Every row comes from one small tree of marks. The marks that hang from a mark follow it in brackets, in alphabetical order. Every link used is in the known rows. Which tree was each row made from?
Known rows:
S(H(W(J) Y(A))): -18	28	3	-19	-17	-1	0	3	8	-22	1	11	28	18	4	-6	-9	10	-10	-11	-23	-23	-14	14	-14	-12	0	21	27	-4	5	-12	21	-17	-12	1	7	1	-6
C(S W(H)): -9	1	2	1	-21	-9	-17	-19	9	9	-5	12	15	12	-1	1	2	2	1	6	-8	-4	-9	9	-3	-1	7	-20	6	-12	-1	-5	19	5	-18	11	-2	-5	-17
C(S W(H J(G))): -22	2	1	-13	-27	-15	-20	-30	20	3	5	11	25	22	-4	6	16	7	-1	15	7	-13	-12	10	-11	2	11	-3	12	-13	-20	-4	9	12	-17	12	-2	3	-27
L(Y(A)): 2	-1	15	1	8	7	-5	9	-11	7	9	10	13	9	12	12	10	13	-5	-5	-3	0	-11	2	7	4	7	-2	6	-7	9	2	19	2	1	7	7	6	11
C(W(A)): -4	8	10	-5	-4	21	-3	-8	2	10	-4	-3	1	13	7	-3	0	7	17	6	-13	-12	-7	10	3	-3	9	-5	5	2	-1	-10	6	5	-6	10	-9	-2	-5
W(A H): 3	6	0	-8	1	0	-10	-8	-13	8	-15	10	6	15	0	-2	3	-2	4	15	-9	-3	-5	12	8	-10	4	9	3	-2	-21	-9	5	1	-4	2	4	-3	-6
H(S Y): -3	2	0	0	-19	-4	10	-5	-13	-9	-8	3	8	10	-3	5	1	-7	-2	-9	-13	-26	-12	4	-23	2	3	9	11	-1	9	-6	14	-14	-3	6	-8	8	9
H(Y(A)): -9	10	11	-8	-1	7	-2	10	-6	-5	4	11	17	20	3	1	-5	11	-7	-6	-19	-18	-12	6	-7	2	4	5	11	-5	14	-6	21	-8	-6	10	4	6	6
W(A(Y(L)) J(G)): -11	-1	17	-17	-4	-2	3	-12	-1	-14	-1	-3	8	25	7	9	18	20	21	20	-5	-14	-3	16	-9	0	29	23	12	9	-25	-12	2	17	-4	-4	-1	1	2
W(A(G) H J(Y)): -1	-2	8	-18	-17	-8	-9	-23	-2	-7	-7	8	6	20	-1	-8	16	9	18	19	4	-22	5	24	4	-14	25	26	10	-1	-43	-8	7	2	-4	-2	0	-10	-7
Y(A(G W(J))): -8	1	4	-3	-14	-3	3	-15	-19	-4	19	9	4	4	4	-2	8	17	8	-9	-7	-16	-7	15	1	-10	27	9	1	-12	-15	-12	17	5	-7	2	6	5	2
J(Y): -5	-10	7	0	-3	6	4	3	11	-7	-1	-8	-2	0	-3	1	9	5	10	6	6	-11	7	7	-4	6	2	7	4	6	-4	3	-4	-2	4	-3	-4	-10	1
Y(A L): -15	12	21	0	0	-2	-2	13	-10	0	1	16	11	12	11	12	-8	12	5	-5	-20	-6	-10	5	-7	14	14	-9	7	2	13	-11	25	5	-8	-1	2	-5	10
A(W(J(Y))): -12	-11	-1	5	-18	13	8	-14	1	-11	-2	-12	-3	4	-9	3	20	7	21	9	6	-12	6	10	-7	-10	9	12	6	-1	-17	1	-9	1	-4	-4	-1	-3	-2
W(A J(G)): -13	4	3	-24	-1	4	-4	-11	3	-3	5	1	9	19	2	4	18	8	8	21	3	-15	-8	7	-1	0	14	28	10	3	-33	-4	-12	5	2	5	-2	8	-8
A(W Y(L)): -1	-16	7	16	-9	1	18	-8	-18	-9	-5	-6	-6	-4	1	9	5	16	20	-8	-10	-3	6	14	-13	-8	13	-8	-3	-3	9	-12	11	16	-8	-9	2	-8	13
W(H J(G Y)): -15	-7	2	-14	-10	-10	-9	-14	16	-10	1	1	13	14	-11	7	19	6	4	21	23	-15	6	17	-7	1	3	26	9	-2	-32	3	-9	8	-1	-5	2	-4	-17
Y(A(G W(H))): -1	-8	2	7	-4	-13	0	-14	-26	6	10	21	5	-5	1	0	0	14	-3	-15	-7	-13	-1	24	4	-9	13	3	-5	-19	-9	-19	25	9	-5	0	12	-6	0
W(A J(G Y)): -18	-7	11	-24	-2	9	1	-8	15	-10	5	-7	6	20	1	5	30	12	18	29	10	-25	-2	14	-4	7	17	36	16	9	-36	-1	-16	3	6	1	-5	-2	-6
W(J): -3	10	-3	-7	-12	0	-7	-9	4	-6	-4	-2	5	13	-3	-2	5	-1	5	10	2	0	-2	-2	1	-9	9	4	5	1	-14	3	-4	-1	-7	0	-1	8	-7
A(W(H) Y(L)): 1	-14	4	18	-11	-8	8	-14	-22	-5	-15	3	1	0	-5	9	3	13	14	-4	-6	-1	6	21	-8	-16	7	-8	-3	-10	0	-16	15	19	-13	-10	8	-12	6
J(G(L) Y(A)): -27	-16	11	-12	4	-11	7	9	20	-8	23	6	14	0	6	5	19	14	-4	10	0	-24	9	20	-12	22	2	21	13	2	-3	3	-3	1	9	3	1	-10	4
A(G W(H J) Y): 11	-16	-7	5	-20	-17	1	-38	-18	-11	1	-2	1	0	-8	-10	12	13	11	-2	9	-7	13	26	1	-31	21	12	-5	-16	-27	-13	9	16	-10	-8	9	-1	-5
S(H(W(J))): -9	17	-9	-11	-19	-8	1	-8	14	-17	-5	-3	11	-4	2	-6	-4	-1	-4	-4	-3	-6	-2	8	-8	-14	-4	16	17	-1	-8	-5	0	-10	-6	-9	2	-4	-12
Y(A(W(J)) L(G)): -16	5	16	0	-9	-2	4	-8	-25	-7	11	8	12	14	8	27	1	21	7	0	-12	-15	0	0	-7	-3	24	-2	6	-9	4	-10	30	6	-11	8	8	0	3
L(Y(A(G W))): 6	-19	12	11	0	2	11	-8	-28	7	22	14	4	-10	11	10	14	24	-4	-26	-2	-12	-9	16	3	-5	13	0	-2	-20	6	-10	25	8	2	7	9	0	17
H(W(J)): -8	14	-11	-8	-21	9	0	-5	8	-12	-9	-8	10	9	-2	-6	-6	-7	-4	-3	5	-1	-3	1	-13	-10	5	7	7	4	-4	-3	-1	-5	-9	-4	-1	2	-6
H(S): -2	-2	-3	5	-12	-8	5	-7	-10	-2	-4	-2	-1	-3	2	5	5	-11	7	-1	-3	-11	-6	1	-10	7	9	6	6	4	-1	-5	7	-6	0	0	-8	7	6
G(L(Y(A(W(J))))): -13	-7	1	5	-15	2	5	-9	-18	0	7	14	17	6	7	10	22	13	-3	0	-13	-5	-5	8	-3	-15	4	-1	11	-15	-2	5	5	-1	-7	10	8	10	12
L(G Y(A(W))): 5	-17	14	11	13	7	7	-4	-32	7	20	5	8	-4	12	27	14	23	-9	-11	2	-9	-3	-1	7	-3	5	-2	0	-20	14	-1	27	6	3	17	13	3	12
A(G W): 3	-16	-5	7	-8	-6	16	-15	-17	-2	13	3	-10	-17	-1	-2	6	10	1	-20	0	-12	3	15	-4	-9	7	2	-8	-14	-2	-12	7	7	2	-1	3	-7	6
G(L(Y)): 2	-15	-1	4	-4	-7	7	-2	-4	2	2	12	10	-9	6	6	12	4	-15	-5	-1	1	4	2	-4	-6	-13	-4	6	-9	9	13	-1	-2	1	8	1	-1	13

Which tree is each row?
-17	18	22	-8	-5	-14	3	13	-5	-15	2	28	21	12	10	11	-10	23	-4	-14	-39	-23	-13	14	-13	3	-1	3	23	-6	19	-14	34	-6	-8	1	4	-9	7
S(H(Y(A L)))
-3	-10	5	4	-3	-3	10	-7	-21	1	22	11	-2	-8	7	1	4	18	3	-19	-10	-14	-3	17	1	-1	19	3	-3	-13	1	-15	21	7	-1	1	7	-4	8
Y(A(G W))
-14	11	2	-21	-17	7	4	-5	19	-20	-12	-8	8	8	4	-7	12	5	16	14	-8	-22	2	18	-5	-11	7	34	25	9	-25	-8	-4	-13	-1	-10	-3	-14	-8
S(H(W(A J(Y))))
-2	7	15	-14	-3	-20	3	-2	-4	-13	21	25	15	-1	9	-6	-4	24	-10	-22	-24	-31	-6	21	-2	-4	4	18	15	-14	6	-14	32	-9	-1	3	4	-7	2
S(H(Y(A(G))))
1	-23	-10	2	-26	-17	17	-32	-9	-16	11	-3	-2	-11	-2	-15	16	14	8	-5	-3	-13	20	24	-7	-26	19	11	0	-11	-13	-4	-2	8	-7	-4	2	-1	6
A(G(L) W(J) Y)
7	1	3	-14	-10	-7	0	-15	-21	-2	-6	21	11	17	0	-7	-3	7	-8	-4	-15	-26	-8	22	-5	-17	7	17	6	-13	-13	-17	23	-3	-4	9	3	-4	0
W(A(G) H(Y))
-12	-14	-2	2	-10	-14	15	-9	-17	0	24	19	3	-16	8	-5	5	15	-6	-17	-19	-18	5	22	-7	-4	9	2	0	-14	4	-10	13	1	-1	3	5	-8	12
Y(A(G(L) W))
0	3	-5	1	-21	-13	1	-13	-19	-5	-17	12	15	14	-8	5	-2	-11	-7	-3	-9	-22	-11	11	-19	-6	-2	9	12	-8	1	-9	20	-12	-8	5	-4	8	1
W(H(S Y))
-2	11	5	-3	-5	9	-13	-16	-2	15	-14	7	8	15	2	-1	-1	4	11	9	-12	-11	-6	16	7	-11	6	-5	5	-4	-10	-13	11	7	-11	8	-3	-5	-13
C(W(A H))
-11	-5	15	7	-9	-8	14	-3	-28	-2	15	20	2	-5	12	11	-4	23	6	-24	-19	-17	-7	19	-10	3	22	-6	0	-11	9	-22	32	11	-6	-2	5	-12	15
Y(A(G W) L)
-6	-2	-14	10	-30	-13	0	-29	-25	-2	-16	3	5	5	-10	8	16	-12	13	6	-1	-11	-7	11	-9	-16	11	10	6	-9	-24	-9	5	-1	-11	-2	1	10	-6
A(W(H(S) J))
4	-5	-2	-4	-13	10	15	-10	-12	-11	-14	-19	0	7	9	-7	5	-8	17	3	-7	-15	-5	18	-15	-2	23	22	12	14	-5	-20	11	-3	-1	-7	-8	2	13
H(S W(A(Y)))
8	-14	14	4	-8	-18	11	-9	-9	-13	6	3	-4	-2	9	-1	-4	20	8	-14	-3	-9	10	18	-9	-3	23	-1	-2	-1	6	-12	24	15	-5	-10	-2	-12	13
A(G Y(L))
-12	-4	31	-4	6	-3	3	12	-5	-8	14	4	10	10	12	25	-2	22	6	3	-4	-21	8	3	-7	21	20	1	10	3	13	-5	34	3	-1	5	1	-17	9
J(Y(A L(G)))
4	-12	-8	6	-19	-11	11	-23	-28	-4	0	19	7	-3	-10	0	-2	10	-12	-24	-6	-23	-2	25	-13	-22	-3	6	-4	-25	1	-16	19	2	-7	5	8	-7	0
A(G W(H(Y)))
-23	2	13	-10	-33	-8	-11	-21	37	-13	6	-2	14	10	3	-2	21	14	23	15	-8	-21	-1	12	-5	0	12	2	25	-3	-14	3	7	-5	-14	5	-11	-11	-19
C(S(H) W(J(Y)))
-9	-16	3	12	-2	3	13	0	-20	6	11	15	12	-9	9	13	19	15	-9	-10	-15	-5	-2	12	-3	-7	-5	-5	5	-17	12	2	9	1	-1	10	9	2	18
G(L(Y(A(W))))
-1	0	8	3	-20	-26	6	-13	-32	-10	-13	17	21	13	0	29	-11	-1	-12	-7	-12	-29	-3	4	-28	0	4	3	12	-11	15	-12	44	-5	-11	10	-2	-5	5
W(H(S Y(L(G))))
-3	-8	2	10	-26	-16	16	-17	-35	-7	-7	27	10	0	-6	11	-9	16	-8	-29	-16	-24	-4	25	-25	-17	1	-3	1	-23	8	-22	32	6	-13	1	5	-16	7
A(G W(H(Y(L))))
2	2	12	-7	-8	8	2	-17	-3	8	8	4	-1	3	11	-8	-3	14	13	-9	-10	-21	-4	17	2	-4	19	0	2	-4	-5	-15	15	7	-4	8	-9	-7	-1
C(W(A(G)))
8	-8	22	-7	8	-3	7	-7	-18	-8	0	-6	1	15	14	15	2	20	14	14	-8	-12	11	6	-1	-3	25	7	4	4	0	-11	25	10	-2	4	1	-9	11
W(A(Y(L(G))))
-18	0	7	17	-19	-13	5	-6	-38	3	-12	21	10	7	5	23	1	2	12	-10	-24	-16	-15	19	-16	5	17	-5	8	-9	2	-22	34	6	-13	-3	3	-3	11
Y(A(W(H(S))) L)
-13	19	4	-10	-7	0	6	11	4	-17	3	13	22	4	6	-3	-13	11	-16	-20	-25	-22	-10	16	-14	-4	-9	16	22	-6	20	-16	24	-15	-5	0	7	-6	0
S(H(W Y(A)))
9	-6	20	-2	18	0	-4	4	-17	6	19	8	16	6	16	23	7	19	-14	-2	6	-6	-1	-5	10	6	8	1	4	-11	14	4	30	1	5	17	9	5	9
L(G Y(A))
-18	-25	5	3	-12	-8	19	-6	-6	-7	23	9	1	-14	5	-3	13	19	5	-10	-11	-28	14	28	-9	2	10	10	5	-9	1	-7	10	1	2	0	3	-18	13
J(Y(A(G(L) W)))
-13	13	12	-11	-19	-1	15	9	-14	-17	4	21	22	10	12	3	-25	16	-16	-37	-23	-28	-16	20	-33	5	13	1	13	-6	30	-24	46	-5	-10	2	2	-13	16
H(W Y(A(G) L))
-20	-10	19	-12	13	2	0	10	17	-5	22	1	10	6	4	10	15	18	5	8	7	-21	0	16	-5	26	9	21	11	4	-7	-3	4	6	9	-1	2	-7	-1
J(G Y(A))
-7	-14	22	1	-2	-7	8	3	-1	-9	4	-3	3	1	6	25	-2	15	4	3	7	-18	15	0	-12	11	9	1	6	2	10	1	20	3	2	3	-2	-20	6
J(Y(L(G)))
-18	-6	-15	-11	-28	-35	-2	-25	-2	-6	-3	13	20	3	-5	7	17	-12	-9	14	4	-20	0	15	-19	-2	2	22	15	-5	-26	0	-5	-2	-6	2	-3	7	-10
W(H(S) J(G(L)))
-5	-7	9	0	2	-5	0	7	-8	5	10	17	17	1	12	7	12	10	-14	-3	-12	-2	-4	6	1	1	-2	-3	10	-7	12	8	12	-3	-1	11	6	2	15
G(L(Y(A)))
-5	-8	-12	14	-26	-7	14	-20	-31	-4	-15	9	9	3	-12	10	5	-6	-2	-11	-14	-25	-10	17	-23	-14	-6	8	7	-15	2	-15	17	-8	-9	4	1	5	4
A(W(H(S Y)))
-19	10	17	3	-30	0	-10	-15	13	-4	-19	6	15	21	-4	10	-2	10	21	9	-2	-16	3	17	-14	-4	13	-12	13	-1	-6	-5	17	11	-22	-2	-8	-16	-14
C(W(H J(Y(L))))
13	-28	-1	10	-8	-6	18	-22	-15	-9	15	-8	-12	-17	-1	-9	11	18	10	-15	4	-10	12	22	-2	-15	16	7	-10	-10	-3	-13	9	14	1	-6	4	-6	9
A(G W Y)
10	-7	18	-4	5	-13	-3	-14	-23	-5	-12	3	7	19	7	15	1	16	8	18	-6	-11	13	14	2	-11	21	7	3	-2	-8	-14	30	14	-7	2	6	-12	2
W(A(Y(L(G))) H)
0	-17	1	25	-24	-17	13	-21	-32	-6	-20	1	-1	-2	-3	14	8	1	20	-5	-10	-11	0	23	-18	-9	17	-1	3	-6	-1	-20	23	14	-13	-10	0	-7	11
A(W(H(S)) Y(L))
-21	-20	1	-3	-12	6	12	-15	8	-12	11	-11	1	0	-9	11	28	14	15	8	19	-21	5	15	-12	2	6	25	5	-4	-23	0	-18	7	4	-3	-1	-3	-6
A(W(J(G Y)))
1	-3	18	-3	0	4	6	-2	-12	-7	-12	-2	-3	17	10	2	5	14	22	11	-19	-7	0	14	-3	-3	23	4	6	10	-5	-13	13	12	-5	-6	-1	-7	14
W(A(Y(L)))
-23	0	-17	-17	-20	-11	11	-7	18	-15	7	0	19	-3	0	-3	4	-3	-19	-1	8	-12	3	10	-26	-3	-7	19	12	0	-5	0	-14	-4	-2	-1	1	-1	-8
H(W(J(G(L))))
-21	0	12	-17	-2	-7	-15	-5	14	-8	9	9	21	22	-4	8	18	13	5	22	12	-19	-1	19	-1	9	13	27	14	-2	-29	-3	4	8	-2	-2	7	-1	-15
W(H J(G Y(A)))
-7	-1	-9	-20	-25	-1	23	-6	-9	-14	0	12	16	3	7	-16	-9	3	-21	-19	-22	-31	-2	23	-28	-14	-2	19	13	-6	9	-16	14	-15	-3	9	-2	-12	12
H(W(A(G(L))) Y)
-9	7	5	6	-30	-18	6	-7	-25	-9	-24	21	17	16	-3	17	-8	-6	-3	-11	-21	-22	-14	12	-30	0	3	-1	14	-7	11	-15	32	-6	-14	1	-4	-3	7
W(H(S Y(L)))
0	-9	-9	-6	-22	-31	6	-25	-26	1	-7	21	8	-2	7	-6	8	-10	0	3	-15	-27	0	25	-9	-8	14	17	10	-7	-22	-14	14	-6	-2	3	-7	-6	7
W(A(G(L)) H(S))
